Each row was made from one path, in order. Every step used is in the known rows, and no mark comes twice. Write each row's path.
Known rows
vefazon, bagig, kufeg: [-14  18  -9  17   6 -36 -30  13  13 -17  15  28 -17 -28   2  22  -4   9
   1  11 -20  11   3  25  24 -25]
gotoril, vefazon, tolira: [-19 -31  19  15  -9  -3 -25  10   3  23   3  24  13 -17  -7  17  -7 -10
 -12  20 -11 -25  -8   4 -11  11]
kufeg, gotoril: [  7  -1  21 -14  11  16  21   7  14  -6  -7  16  25 -15   1  23  16   2
  -2   0   7 -17  17   5  38   0]
kolur, sinap, vefazon, bagig, kufeg: [ -6 -14 -10  29   3 -31 -43   3 -25   0   5  22   6  -3   6   3 -17   2
  28  41 -20   5   6  13  14 -22]
bagig, kufeg, nuval: [  4  -8   1   1   8 -20 -37  -8  33 -12  19  36   5 -19  14  23   8   8
  -6 -13 -20   9 -10  13   9 -15]
nuval, vefazon: [  4   2  20  -1  10  10   9  13   4  -9   4   1  -3 -15  10  10  -1  -8
  18  26   1 -25   4  14  13 -16]
kolur, sinap, vefazon: [ -6 -28  12   5  -1   7 -17   5 -24   8  -5  11  36   1   7  -3  -1  -6
  37  46  -5 -29   9   3  -4  10]
bagig, vefazon: [-18 -16  17  21   3  -7  17  21  14  -4   1  19   6 -20   3  21  -5  -9
   4   1   6 -38   9  13 -13  -2]
bagig, vefazon, tolira, kufeg: [-14   1  21  26 -13 -13  -6   9  11  12  22   7 -33  -1  -8  19   9   2
 -29  -1   1 -29   1  -5 -55  -1]
venili, kolur, gotoril, vefazon, bagig, kufeg, tolira: [-11   1 -18  -8  -7 -51   7  28  18  -8  -5  29  21   9 -13   8 -60  -6
  -4 -22  21  27  20   4   8 -23]
venili, kolur, gotoril, kufeg, nuval, vefazon: [  8  13  -3 -16  11  -3  31  -4   6 -12  15 -28  -7  28  13  -1 -42   5
  24 -25  28   0   7   9  -3  -5]
tolira, kufeg, gotoril, vefazon, sinap: [ 16   6  11 -15 -15   9  16  -1   7  15 -24 -18  18   9 -14  29   6   7
 -21  10  15  14   0 -10  15   8]
sinap, kolur, gotoril: [ -1   2 -10 -16   0   9  25   5  -6  -5 -11  -5  -2 -17  -8 -18  12  -4
   0   0   8  -4  -1 -10 -15   5]
sinap, kolur, gotoril, vefazon, tolira, kufeg: [  4  -9   0   0 -22  -7  -1   0 -11  32   1 -15 -20   5 -21  -3   3  -3
 -33  12  11   5 -18 -25 -55   3]
kolur, gotoril, vefazon: [  0 -29   8   0  -9 -13  25  17   4  10 -12  -2  21 -11 -14  18 -27  -6
   7  27  20  -4   8   0 -15   0]
vefazon, tolira, kufeg: [-11  22  16  -1 -12  -4 -26   2  10   7  25   7 -24  -6 -10  13  26  12
 -22  15 -12 -12  -6  -5 -36   7]
nuval, vefazon, bagig, kufeg, tolira: [  6  10   5  21  17 -24 -21  20  15 -17  13  31  -6  -6  11  -3 -11 -11
  13   4 -17  19  14  28  44 -42]
gotoril, kufeg: [-13  20  17   3   6  13 -15  18  14  -6  16   1   7 -10  14   7  -3   6
  17   8  -9 -13  -4  28  20  16]
bagig, kufeg, gotoril, vefazon, sinap: [ 19  -9   6 -10 -11   7  -1  -6  14   3 -23  14  16 -10  -3  15 -19  -1
 -33  -7  -4  16 -10  -8  43 -11]
kufeg, gotoril, vefazon, sinap, kolur: [  6 -15  -3 -15  -5  33  16  -5 -10  15 -45   0  31  -8  -5  -3  13 -14
 -20 -10   4  -1 -11 -12  41  17]
bagig, kufeg, gotoril: [ 21  10  18 -15   5   4  -1   3  25 -13   5  30   7 -19   7  20   0   6
 -24 -11  -4   1   2   3  41 -24]
sinap, vefazon, tolira, kufeg: [ -4 -10  22  -4 -10 -10 -31  -2  -4  -1  32  11   4  16  -7  15  13  12
  -7  25 -11 -13   0 -19 -50   4]
venili, kolur, gotoril, kufeg: [-14  38  -2 -31  -6   1  28  17   8 -16  10 -16  -1  10  -1  -5 -41  12
  11 -17  25 -10   8   4 -10  15]
nuval, vefazon, bagig: [-11   5   2  25  17 -16   6  15  -9 -10   4  -2 -12 -15   4  19  -1  -4
  31  33  -2  -9  16  29  28 -22]

Write each row's path
[-20  -2 -11  10  -5  19  15   2  -8  -3 -25   2  -9 -16  -1 -21  16 -14
 -15 -23  -4 -22 -10  -6 -12  16]  bagig, vefazon, sinap, kolur
[-11  15  20   1  11  18 -20  26  28  -6  14  20  33   2  14 -14   5  -5
  23 -10 -12  -5   9  28  33  23]  gotoril, kufeg, tolira
[-17  19 -17 -17  -5  29  -7  -3 -10  -8 -23   1   0 -22  -2 -25  35  -4
  -8  -8 -17  -5 -15  -7   8  25]  vefazon, sinap, kolur
[-10  -5 -17  29  17 -47 -40  -6  21 -13  20  34  -5 -18   9  31   8  12
   5  -7 -23  26   2  26  24 -21]  vefazon, bagig, kufeg, nuval
[  1  17  -8 -12   1  36   8  -5 -20  -7 -22 -15 -17 -12   5 -32  20 -14
   0   4 -11  -8 -16  -5  13   3]  nuval, vefazon, sinap, kolur
[  0  24 -19 -14  -3  36  11   4  -3  -5 -14 -18   7  16  -5 -69  11  -6
   1 -34  -7  27  -1  -8  12  37]  vefazon, sinap, kolur, gotoril, kufeg, tolira
[-12  34   1 -32   0   5  23  25  20 -16   8   3  26  24   1 -24 -34   0
  15 -34  22  -2  21   4   4  20]  venili, kolur, gotoril, kufeg, tolira
[  7  19  26   4  -6   2 -14   1  -1   7  25 -10 -40   2  -1   8  13   2
 -14  26  -6 -14  -7  -3 -29 -16]  nuval, vefazon, tolira, kufeg
[  4 -36 -33  29   5 -48 -15  -8   1  12  -5  10  -1  -8  -4  15 -15  -3
  -5 -11   0  42 -10   7   4 -26]  sinap, kolur, gotoril, vefazon, bagig, kufeg, nuval
[ -5  -3  -1  45  31 -18 -16   0   1  -2  21 -15  -7   8  21  21  -4   5
  44   5  -8  11   7  45  40  -9]  gotoril, kufeg, nuval, vefazon, bagig
[ 14  11 -17 -16  -4  29  39 -10 -27  -9 -26 -36 -28  -3  -9 -44   5 -11
  -2   2   5   8  -5 -21  -7  -2]  nuval, vefazon, sinap, kolur, gotoril
[ 15  19 -14  -8   2  14  -8 -24  -6   0  -7 -28 -21  12   8 -10  43   2
  -4  -7  -6  18 -21  -8 -10   0]  tolira, kufeg, nuval, vefazon, sinap, kolur
[-27  28  -3 -22  -8   8  -1  13 -10   5 -16  11  12 -11   6  -1 -13  -6
  17  14  11 -40   3   9   3  15]  venili, kolur, sinap
[ 28  14 -23 -11  -4   6  25 -30 -14   0 -10 -50 -34  22  -7 -24  28   5
  -8  -9  10  36 -11 -25 -32  -5]  tolira, kufeg, nuval, vefazon, sinap, kolur, gotoril
[ -3  29 -22 -12  -7  31  15  -5 -17  -5 -14 -37 -19   2  -5 -48   4   4
  -2 -16  -4  19 -14  -9  -2  30]  vefazon, sinap, kolur, gotoril, kufeg
[ 18   9  -1 -21 -14  23  11  -6  -5  19 -35 -20  15   7  -9   7  22  -1
 -29  -4  13  13 -15 -17  16  10]  tolira, kufeg, gotoril, vefazon, sinap, kolur
[  5  -5 -17  -2  12  25  -4 -24 -11  -4 -17 -10  -5  -3  13 -22  33 -10
   6 -13 -14   5 -17  -4  15   6]  kufeg, nuval, vefazon, sinap, kolur
[ -4  14 -27 -22 -11  21  26  -7 -17  -9 -26 -20 -11 -11 -17 -39  19  -1
 -11  -7  -1  10  -6 -24 -13  20]  vefazon, sinap, kolur, gotoril
[ 18   0 -13   9   8  13  24 -21  -7  -5   2 -47 -20  23   4 -23 -12   6
  18 -11   1  28   1   2   5   8]  kolur, gotoril, kufeg, nuval, vefazon, sinap
[  0  14   6  -2   0   5  19  12   5  -6  12 -20  -5  -1  -2  -6 -18   9
  15   6   8   3   6  12  -4  14]  kolur, gotoril, kufeg
[ -4 -36 -11  26  18 -52 -47 -10   8 -20  27  38  23   4  10  34  -5  13
  21   3 -22  25   8  13  10 -24]  sinap, vefazon, bagig, kufeg, nuval
[ 16 -15  31 -12  -3   4  -7 -10  -4   3  22   9  15  25  -8  22  17  14
 -17  10   1  -9  12 -28 -18  -3]  sinap, vefazon, tolira, kufeg, gotoril
[-11 -22  13  37  -3 -25 -16 -10  19  17  27  12 -23   7  -2  29  22   5
 -23 -18  -3 -16  -1  -4 -57   2]  bagig, vefazon, tolira, kufeg, nuval
[ 15 -18  11  19   9 -10 -41 -21  15   1  31  26 -32  -8  14   5   0  -3
 -20  -9 -28   3 -16   2  -3 -31]  bagig, kufeg, nuval, vefazon, tolira
[ 23  -8  -5   9  19  15  15 -12  -7   4   9 -32 -14  15  17 -23  -2  -5
  21 -14   9  13  -8   9   4  -4]  sinap, kolur, gotoril, kufeg, nuval, vefazon
[-11  15 -10 -20   4 -10  18  -1  16 -12  15 -12  10  20   6   5 -29  13
  16 -35  22   3   8   7 -10  18]  venili, kolur, gotoril, kufeg, nuval
[ 17 -12 -27  -6   6  17  30 -28 -19  -4 -20 -31 -17   8  -3 -34  19  -7
   2 -16   2  20  -6 -19  -8   1]  kufeg, nuval, vefazon, sinap, kolur, gotoril
[ 15 -20  -1  23   9 -19 -17  -4 -23   4  -5  19  17   6   5  12 -14   4
  17  25  -7   9  18   6  46 -28]  kolur, sinap, vefazon, bagig, kufeg, gotoril
[-13  -8  -1  -8 -12 -15 -39 -21 -18  18  17   9  13  39   3   6   1  10
   6   5   3 -18  -1 -21 -54  15]  venili, kolur, sinap, vefazon, tolira, kufeg, nuval
[ -7  -8 -22   6 -12  12  46  -2 -16  -2 -28 -19 -21  -7 -16 -33   1 -10
 -17 -25  12  -7   0 -24 -34  11]  bagig, vefazon, sinap, kolur, gotoril
[-13  -6   0 -30 -16 -18  36  20   6   1 -15   0  27   1 -14  20 -52  -4
   2   2  38 -17   9  -7 -23   3]  venili, kolur, gotoril, vefazon
[ 18 -15  24   3  -9  13 -14 -15 -27  29   5  -3  10  28  -6   2  17   6
  -7  29   1 -15  11 -24 -13   4]  kolur, sinap, vefazon, tolira, kufeg, gotoril
[  1 -37  27   9  -3  10   0   3   4  27  -8  23  24  -7  -7  25  -4 -10
 -23   4   2 -21   4  -4  21   4]  kufeg, gotoril, vefazon, tolira
